What can hang from each mark:
K760: K251
K251: K33 K384 K760
K648: K931
K782: K860
K93: K251 K648 K860
K467: K860
K860: K93 K467 K782
K33: K251

Each row was made from one small tree. The marks that hang from a mark follow it in brackets, in the order of their numbers. Every link used is in the known rows. Write each row's tree.
(in the rows, 128 means zero)
Known rows:
K782{K860{K93{K648}}}: [140 130  75 159 160 142 115 109 165 156  87 159 105 147 150 135 166 133
 106]
K860{K93{K251{K33 K760}} K467 K782}: [ 91 161 103 121 104 155  55 168 166 137 108  93 141 164 117 101 127  94
  63]
K251{K33 K384}: [ 70 122  93 138  95 167  59 130  26  91 141 215  78 173  88 127 135 100
  73]
K467{K860}: [141 149  97 128 125 143 129  93 120 108 129 173  78 188 133 161 115 133
 115]
K251{K33}: [102 129  98 125  87 181  55 137  83  89 129 182 110 193 112 128 130 133
  63]
K93{K251}: [122 113 131 156  60 178 118 102 157 116 126 173 117 149 127 127 111  97
  84]
K33{K251{K384}}: [104  84 103 132  87 147 126  73  82 103 116 225 103 128  87 129 141 105
  87]
K860{K93}: [128 159  72 146 128 165  78 112 127 124  83 166 126 181 120 130 162 125
  69]
K760{K251}: [129 126 119 153  76 156 116  80 117 108 100 171 104 158 156 131 134 110
  84]
K782{K860{K93{K251{K384 K760}} K467}}: [100 122  86 176 142 141 123 123 153 171  93 167 101 132 137 122 158 124
  92]
K467{K860{K93 K782}}: [140 181  84 109 150 140 110 118 136 123 116 131  94 189 137 149 113 117
 108]
K860{K93 K467 K782}: [ 99 172  85 120 128 124  69 128 159 113  73  89 128 176 109 117 154 105
  69]
K648{K931}: [127 166  69 167  80 137 102 120  94  89 130 170 104 198 121 104 177 109
 105]
K93{K648 K860}: [192 110 122 112 135 110 120 106 180 131 119 125 119 153 140 143 146 113
 161]
K467{K860{K782}}: [134 163 108 113 120 133 123 112 130 101 140 138  79 187 135 153 100 116
 116]
K93{K251{K760} K648}: [155 109 141 156  65 161 100 124 196 135 160 152 126 141 140 121 126  78
 125]
K93{K251 K860}: [159 102 143 130  93 153 146 117 176 150 126 150 127 135 143 131 101 108
 124]
K782{K860{K93{K251} K467}}: [111 122  83 166 144 145 128 109 175 165  73 152 109 136 142 128 154 134
  88]
K467{K860{K93{K648} K782}}: [156 175  84 103 159 130 109 113 156 127 116 117  95 182 139 152 119 107
 128]
K760{K251{K33 K384}}: [ 94 118 108 144  83 163  90  99  52 108 115 197  86 154 134 127 128  95
  78]
K251{K33 K384 K760}: [ 69 132 104 156  80 172  38 180  23 107 190 226  86 179 100 112 140 103
  73]

Which tree is each row?
[172  85 142 126 115 122 145 100 177 159 135 144 108 110 131 136 117  65
 171]
K93{K251{K384} K648 K860}
[101 159 102 125 111 140  85 127 185 130  78  85 136 156 115 112 131  87
  72]
K860{K93{K251} K467 K782}
[182  85 144 115 114 114 144  98 230 157 109 101 130 121 139 135 123  92
 164]
K93{K251 K648 K860{K467}}
[110 131  72 163 156 133 118 109 156 152  69 154 104 151 138 132 171 146
  86]
K782{K860{K93 K467}}
[151  94 150 108 115  94 138 112 199 152 128  89 110 107 123 127 111  51
 171]
K93{K251{K384} K648 K860{K467 K782}}
[180 122 127 112 106  92 140 127 222 148 128  61 131 133 142 107 131  65
 182]
K93{K251 K648{K931} K860{K467 K782}}
[141 159  85 125 138 172 107 129 129 148 129 169 103 182 141 147 109 127
 103]
K467{K860{K93{K251{K33 K760}}}}
[137 131 130 107 117 102 118 130 161 117 112  99 117 162 126 129 128 120
 120]
K93{K860{K467 K782}}
[140 171  95 113 138 151 122 118 154 136 119 128  99 173 140 146  97 105
 109]
K467{K860{K93{K251} K782}}
[140 175  99 118 132 152 114 135 153 141 137 132 102 175 145 141  99 106
 110]
K467{K860{K93{K251{K760}} K782}}
[128 115  84 159 152 135 127 102 194 168  72 138 111 131 144 131 160 124
 108]
K782{K860{K93{K251 K648} K467}}
[149 128 107 149  63 167  77 159 153 131 176 150 128 164 137  96 141  77
 130]
K93{K251{K33 K760} K648{K931}}
[130 169  93 116 141 146 122 116 134 138 123 139  88 167 132 147  99  93
 113]
K467{K860{K93{K251{K384}} K782}}
[105 123  85 163 138 155 108 136 161 168  93 157 113 143 144 121 152 139
  83]
K782{K860{K93{K251{K33 K760}} K467}}
[134 155 101 107 117 165  61 145 180 134 109  95 140 156 130 114 119  73
  92]
K860{K93{K251{K33} K648} K782}
[112 127  87 178 137 160 122 130 142 171 111 186 101 133 147 123 149 120
  91]
K782{K860{K93{K251{K384 K760}}}}
[124  93 133 122 100 161 121 137 110 150 142 176 108 132 122 126  95  94
 119]
K93{K251{K33 K384} K860}
[178 142 104 105 131  70 118 129 185 122 121  65 120 163 133 113 164  90
 178]
K93{K648{K931} K860{K467 K782}}
[185 127  93 121 136  80 125 111 174 129 110 100 119 165 132 121 179 107
 178]
K93{K648{K931} K860{K467}}
[103  90 111 144  76 151 111 106  79 115 152 233 108 132  95 119 144 108
  86]
K33{K251{K384 K760}}
[128 172  97 122 136 147 115 133 133 142 140 143  91 169 137 141 101  95
 113]
K467{K860{K93{K251{K384 K760}} K782}}
[158 166  96 106 146 141 120 112 175 140 119 114 101 168 143 149 103  95
 129]
K467{K860{K93{K251 K648} K782}}
[ 84 160 105 139 107 136  76 148 156 140 109 107 125 148 109 104 136  73
  76]
K860{K93{K251{K384 K760}} K467 K782}
[129 112 151 123  94 132 141 131 146 145 146 138 106 120 128 122  90  68
 131]
K93{K251{K384} K860{K782}}
[123 114  81 151 153 144 114 113 182 166  76 139 113 136 142 129 155 128
 102]
K782{K860{K93{K251{K33} K648} K467}}
[145 104 150 141  86 138 132 143 185 162 143 138 133 137 142 119 115 114
 124]
K93{K251{K760} K860{K467}}
[124 127  86 168 139 163 128 116 162 164  90 172 109 138 152 129 145 130
  88]
K782{K860{K93{K251}}}
[160 187  70 108 157 124 111 118 147 125 120 114  95 189 140 142 130 103
 136]
K467{K860{K93{K648{K931}} K782}}
[109 146 100 121 127 119  83 116 186 137  85  81 123 137 106 116 142  57
 104]
K860{K93{K251{K384} K648} K467 K782}
